Each row was made from one small tree. Brackets hold a mark, then the marks that hang from it, in the order of their numbers. Every link used is in the known rows. Write each row's tree.
Known rows:
[K_970 K_224]: [ 0.63 -2.00 -3.70  1.52 -0.01  3.68 -0.87 -3.16  1.34  0.08 -0.05  2.80
 -0.42 -1.09  3.22  0.00  3.85 -1.10  4.13 -0.58 -1.20 -1.42 -1.36]
[K_687 K_196]: [ 3.09 -1.86 -0.90 -0.21 -0.01  3.33 -1.40 -3.70  1.78  0.01 -1.07  1.96
 -1.02  1.31  0.17 -0.28  2.73 -1.28  3.31 -0.49 -1.68 -1.84  0.45]
[K_764 [K_970 K_224]]: [ 0.43 -0.58 -4.60  1.58  0.24  4.04 -1.58 -2.11  0.09 -0.27 -0.54  4.40
 -0.31 -1.65  3.96 -0.31  4.07 -0.35  5.10  0.08 -1.55 -1.53 -1.60]
[K_860 [K_258 K_89 K_565 [K_756 K_400 K_969 K_970]]]: [ 0.37  0.33  3.72 -1.39 -1.00 -2.05 -0.68  2.41 -1.01  0.77  0.65 -3.35
  1.22  1.04 -1.59  1.37 -4.15  0.82 -4.03 -0.51  2.52  0.64  1.53]
[K_89 [K_258 K_565 [K_756 K_970] K_860]]: [-1.36  2.76  2.18 -0.44  1.42 -1.09 -1.69  2.36  1.33 -0.32  0.34 -1.81
 -3.29  1.33  0.23 -0.68 -1.47  0.43 -0.79  1.30 -0.77 -1.37  1.63]
[K_258 K_89 K_565 [K_756 K_192 K_400] K_860]: [ 1.37  2.17  3.76  1.44 -0.02 -2.48  1.00  1.61  2.36  2.22  0.71 -1.19
  2.41  1.54 -1.73 -0.99 -3.31  0.48 -2.31  1.26  1.22  0.41  0.30]
[K_89 [K_258 K_565 [K_756 [K_969 K_105] [K_970 K_764]]]]: [-3.71  0.46 -1.82 -1.79  2.20 -1.41  0.01  2.00 -3.72 -0.85 -0.45 -2.51
 -2.05 -0.10  1.22  1.08 -0.39  1.74  0.04 -0.63  0.61  0.27  1.66]
[K_860 [K_258 K_89]]: [ 0.21 -0.15  0.11 -0.03  0.30  3.02 -2.35 -0.64  1.51  0.03 -0.27 -1.92
 -2.10  0.61  2.01  0.47 -0.50 -0.44  2.58  0.10  1.28  0.34 -0.29]
[K_860 [K_258 K_565 [K_756 K_192]]]: [-0.19  2.20  2.55  0.08  0.82 -0.78 -0.92  2.35  0.69  1.26 -0.27 -0.88
 -0.21  0.14 -1.90  1.52 -1.11  1.20 -0.75  1.33  0.58  1.60 -0.69]
[K_969 K_105 [K_756 K_192 K_400 [K_970 K_224 K_764]]]: [ 0.43 -0.43 -5.32 -0.69 -2.59 -0.62  5.34 -0.33 -0.06 -1.30 -0.07  4.31
  1.36 -2.68 -1.63  0.31  3.90  0.85  0.62 -3.94 -1.74  0.69 -3.22]
[K_258 K_565 [K_756 K_400 K_969] K_860]: [ 1.00  0.40  3.51  0.44  1.13 -2.03  0.25  0.33 -0.79  0.81  0.43 -1.31
  0.79  1.03 -2.26  0.03 -2.73 -0.31 -3.08  1.78  1.02 -0.29  1.64]
[K_969 [K_756 [K_970 K_224]]]: [-0.74 -1.74 -3.91  0.92 -1.56  1.46  1.17 -2.13  0.43 -1.02 -0.36  3.40
 -0.81 -1.67  0.62  0.47  3.76 -0.74  2.02 -0.18 -2.03 -1.49 -1.85]
[K_196 K_400]: [ 2.44 -0.77 -0.75  1.16 -0.28  2.12 -1.67 -4.27  2.26  0.06  1.21 -0.04
 -0.53 -0.92  0.90  0.52  2.03 -2.55  1.95 -0.47 -1.10 -0.94 -0.55]
[K_969 [K_756 K_192]]: [-0.76 -1.10 -1.52  1.44 -0.31  0.36  1.54 -1.41  0.67  0.18 -0.26  1.36
  0.64 -0.89 -1.46  0.02  2.14 -1.32  1.85  1.34 -1.30  1.48 -2.88]
[K_209 K_970]: [ 1.55 -2.02 -2.68  0.71  0.67  2.62 -1.50 -2.94  0.48 -1.09  0.95  1.99
 -2.20 -0.89  3.03 -0.76  4.07 -3.00  5.91  0.50 -1.76  0.00 -1.22]
[K_860 [K_258 K_565 [K_756 K_192 K_400 K_969]]]: [ 0.87  0.69  4.19 -0.98 -0.39 -2.71  0.88  2.42 -0.79  1.32  0.06 -2.12
  2.57 -0.02 -3.49  1.68 -2.52  0.42 -3.95 -0.18  1.82  2.78 -0.38]
[K_224 K_970]: [ 1.23 -1.41 -2.77  1.52  0.95  3.16 -2.89 -2.85  1.86  0.14  0.83  1.60
 -1.22 -0.69  2.52 -1.00  2.94 -3.24  4.53 -0.43 -1.33 -0.98 -1.71]
[K_258 K_860]: [ 0.97  0.08 -0.52  0.54  0.89  2.70 -1.38 -2.15  1.74 -0.85  0.02  1.19
 -2.52  0.62  1.07 -1.40  1.07 -1.33  2.68  1.19 -0.93 -0.90 -0.06]
[K_756 K_192 K_400 [K_969 K_105] [K_970 K_224]]: [ 1.85 -4.09 -3.51 -2.07 -3.57  0.20  3.86 -1.63 -1.42 -2.06 -0.08  3.27
  4.38 -1.97 -0.68 -0.38  2.27 -0.23 -0.09 -4.38 -0.64  0.93 -1.38]
[K_89 [K_258 K_756]]: [-1.38  0.29 -0.27  1.74  1.46  1.32 -2.11 -0.73  0.52  0.61 -0.33 -2.64
 -1.61 -0.36  1.68 -0.27  1.13 -0.76  2.47  0.10 -0.90 -0.06  0.31]
[K_969 [K_756 K_400]]: [ 1.30 -1.32 -0.24  1.52 -0.25 -0.01  1.36 -1.84  1.26  0.45  1.02 -0.55
 -0.09 -0.62 -2.33  0.45  1.12 -2.33  0.81 -0.11 -1.18  0.07 -1.79]
[K_756 K_192 K_400 K_969 [K_970 K_224]]: [ 1.75 -2.89 -2.38 -1.00 -3.55  0.57  2.37 -1.76  0.41 -0.65  0.49  3.50
  4.49 -1.61  0.24 -0.81  2.87 -1.33 -0.97 -3.94 -1.15  0.86 -2.22]
[K_258 K_89 K_565 [K_756 K_192 K_969 [K_970 K_224]] K_860]: [-1.44 -0.08  0.34 -0.07 -1.31 -1.41  1.18  1.07 -0.85  0.20 -1.25  2.50
  3.15  0.52  1.45 -1.20 -1.39  2.13 -2.69  1.39  1.35 -0.04  0.82]
[K_860 [K_258 K_89 K_565 [K_756 K_400 [K_969 K_105]]]]: [ 0.35 -0.91  3.11 -1.06  0.63 -2.22  0.76  2.22 -2.91  0.11 -0.40 -4.61
  1.35  0.54 -2.20  2.34 -4.80  1.75 -2.24  0.26  3.69  1.22  2.32]

Write each row's tree:
[-2.57  0.90  2.91 -0.02  2.77 -1.43 -1.24  1.39 -1.04 -0.21 -1.01 -3.13
 -1.75  1.24  0.52 -0.21 -2.54  0.28 -1.25  2.91  1.02  0.09  2.10]
[K_89 [K_258 K_565 [K_756 K_969] K_860]]
[-0.85  1.64  2.58  0.83  1.51  0.04 -2.44  1.81  0.24  1.77 -0.35 -3.21
 -1.48  1.19  0.46  1.68 -2.80  1.35  0.11  2.20  2.10  0.00  1.10]
[K_860 [K_258 K_89 K_565 K_756]]
[-1.46  2.58  2.66  0.84  2.81 -0.70 -1.79  1.88  1.26  0.49 -0.20 -2.68
 -3.11  1.34  0.53 -0.30 -1.60  0.18  0.49  2.62  0.08 -0.82  1.49]
[K_89 [K_258 K_565 K_756 K_860]]
[ 0.05  1.86  1.79  1.44  2.30 -0.05 -1.49  0.22  0.65  1.02  0.18 -0.06
 -1.98  1.07 -0.40 -0.17 -1.20  0.50  0.20  3.29 -0.11 -1.29  1.37]
[K_258 K_565 K_756 K_860]
[ 2.23  2.54  2.80 -0.20 -1.25 -2.54  1.15  1.90  2.09  0.89  1.51  1.14
  1.35  0.74 -3.53 -1.20 -1.70  0.15 -3.30 -0.26 -1.01  0.01 -0.22]
[K_258 K_565 [K_756 K_192 K_400 K_970] K_860]
[-2.14  0.21  1.43  0.48  1.63  0.35 -1.35 -0.54 -1.17 -1.05 -1.54 -2.34
 -1.58  0.39  1.33 -1.42 -0.75 -0.38 -0.37  1.35  0.38  0.66  1.63]
[K_89 [K_258 [K_756 K_969] K_860]]
[-1.52  0.15  2.40 -1.13  0.18 -0.81 -1.85  2.07 -2.08  0.35 -0.34 -2.69
 -0.20  1.07  0.20  1.37 -3.29  1.51 -2.38  1.34  2.50  0.54  1.87]
[K_860 [K_258 K_89 K_565 [K_756 K_969 K_970]]]
[ 0.85 -1.95 -3.71 -2.25 -0.89  0.84  1.58 -1.52 -2.28 -1.83  0.78  0.56
 -0.09 -0.91 -0.01  0.02  1.68 -0.51  0.74 -3.83 -0.34  0.46 -0.23]
[K_756 K_400 [K_969 K_105] [K_970 K_764]]
[ 2.38  1.45  2.32  0.16 -1.67 -0.40  0.32  0.88  1.68  0.91  0.28 -0.85
  1.37 -0.83 -2.97  0.37 -0.09  0.00 -1.52 -2.14 -0.05  2.05 -1.52]
[K_860 [K_258 [K_756 K_192 K_400]]]
[ 0.49 -0.84 -5.49 -0.53 -1.55  0.20  3.96 -1.33 -0.62 -1.55  0.10  3.31
 -0.76 -2.45 -0.66  0.93  3.77  0.53  1.54 -3.37 -1.41 -1.01 -1.97]
[K_969 K_105 [K_756 K_400 [K_970 K_224 K_764]]]
[-1.38  0.14  2.00 -0.09  0.69 -1.13 -1.06  0.66 -1.55  0.22 -0.23 -0.81
  0.05  1.83  0.73 -0.85 -3.35  1.08 -2.38  2.84  1.55 -0.87  2.52]
[K_258 K_89 K_565 [K_756 K_969 K_970] K_860]
[ 0.41 -0.23  2.11 -0.95 -1.84 -1.47  0.24  1.92 -0.83  0.63 -0.19 -1.17
  2.08  0.15 -0.03  1.70 -2.41  1.64 -3.55 -1.28  2.47 -0.19  1.08]
[K_860 [K_258 K_89 K_565 [K_756 K_400 K_969 [K_970 K_224]]]]
[ 1.76 -3.65 -1.25 -1.15 -1.23 -0.05  2.98 -1.63 -1.69 -1.19  0.08  0.01
  3.61 -0.97 -1.93 -0.14  0.57 -1.18  0.58 -2.21  0.06  2.24 -0.89]
[K_756 K_192 K_400 [K_969 K_105]]
[-0.43  1.84  1.58  0.63  0.65 -0.49 -1.54  1.03  1.01  0.80  0.52 -0.36
 -1.26  2.06  0.75 -1.01 -2.57  1.09 -0.75  2.36  0.56 -1.90  2.01]
[K_258 K_89 K_565 [K_756 K_970] K_860]
[-3.88  1.84 -0.56 -1.04  1.15 -1.74 -0.03  2.64 -1.47  0.82 -0.37 -1.03
  0.15  0.18  1.26  0.16  0.33  0.92 -1.53 -0.60  0.04  2.02 -0.71]
[K_89 [K_258 K_565 [K_756 K_192 K_969 [K_970 K_764]]]]
[-2.56  4.05 -1.33 -0.28  1.47 -0.19 -0.76  2.13  1.34 -0.01 -0.71  1.26
 -3.71  0.18  3.20 -0.46  1.42  1.99  0.12 -0.36 -0.76 -1.97  0.37]
[K_89 [K_258 K_565 [K_756 [K_970 K_224 K_764]] K_860]]
[ 0.23 -1.15 -0.58 -1.62 -1.69 -1.06  2.48  0.10 -1.77 -2.97 -1.25 -0.22
  0.68 -1.22 -0.08 -1.23 -0.21  0.97 -1.59 -2.90 -0.02 -0.48  1.92]
[K_89 [K_258 [K_756 K_400 [K_969 K_105] [K_970 K_224]] K_860]]
[-0.45 -0.84 -2.08  0.19 -1.53  0.08  1.62 -0.87  0.78 -0.60  0.36  2.21
  0.53 -0.93 -1.81 -0.43  2.23 -1.14  0.79  0.08 -2.13  1.12 -2.70]
[K_969 [K_756 K_192 K_970]]
[-0.79  0.65  0.27  1.01 -0.50 -0.90 -0.55  1.38  0.68  2.16  0.82 -0.12
  2.27  0.89  0.29 -0.34 -1.21  0.83 -0.54  0.82  0.25  0.18 -0.18]
[K_258 K_89 K_565 [K_756 K_192 K_970]]
[-0.85  0.40  1.60 -0.67  0.71 -1.06 -0.89  0.55 -1.83 -0.31  0.03  0.47
 -0.85  1.09 -0.68 -0.47 -1.81  0.66 -2.50  2.22  0.16 -0.81  2.00]
[K_258 K_565 [K_756 K_969 K_970] K_860]
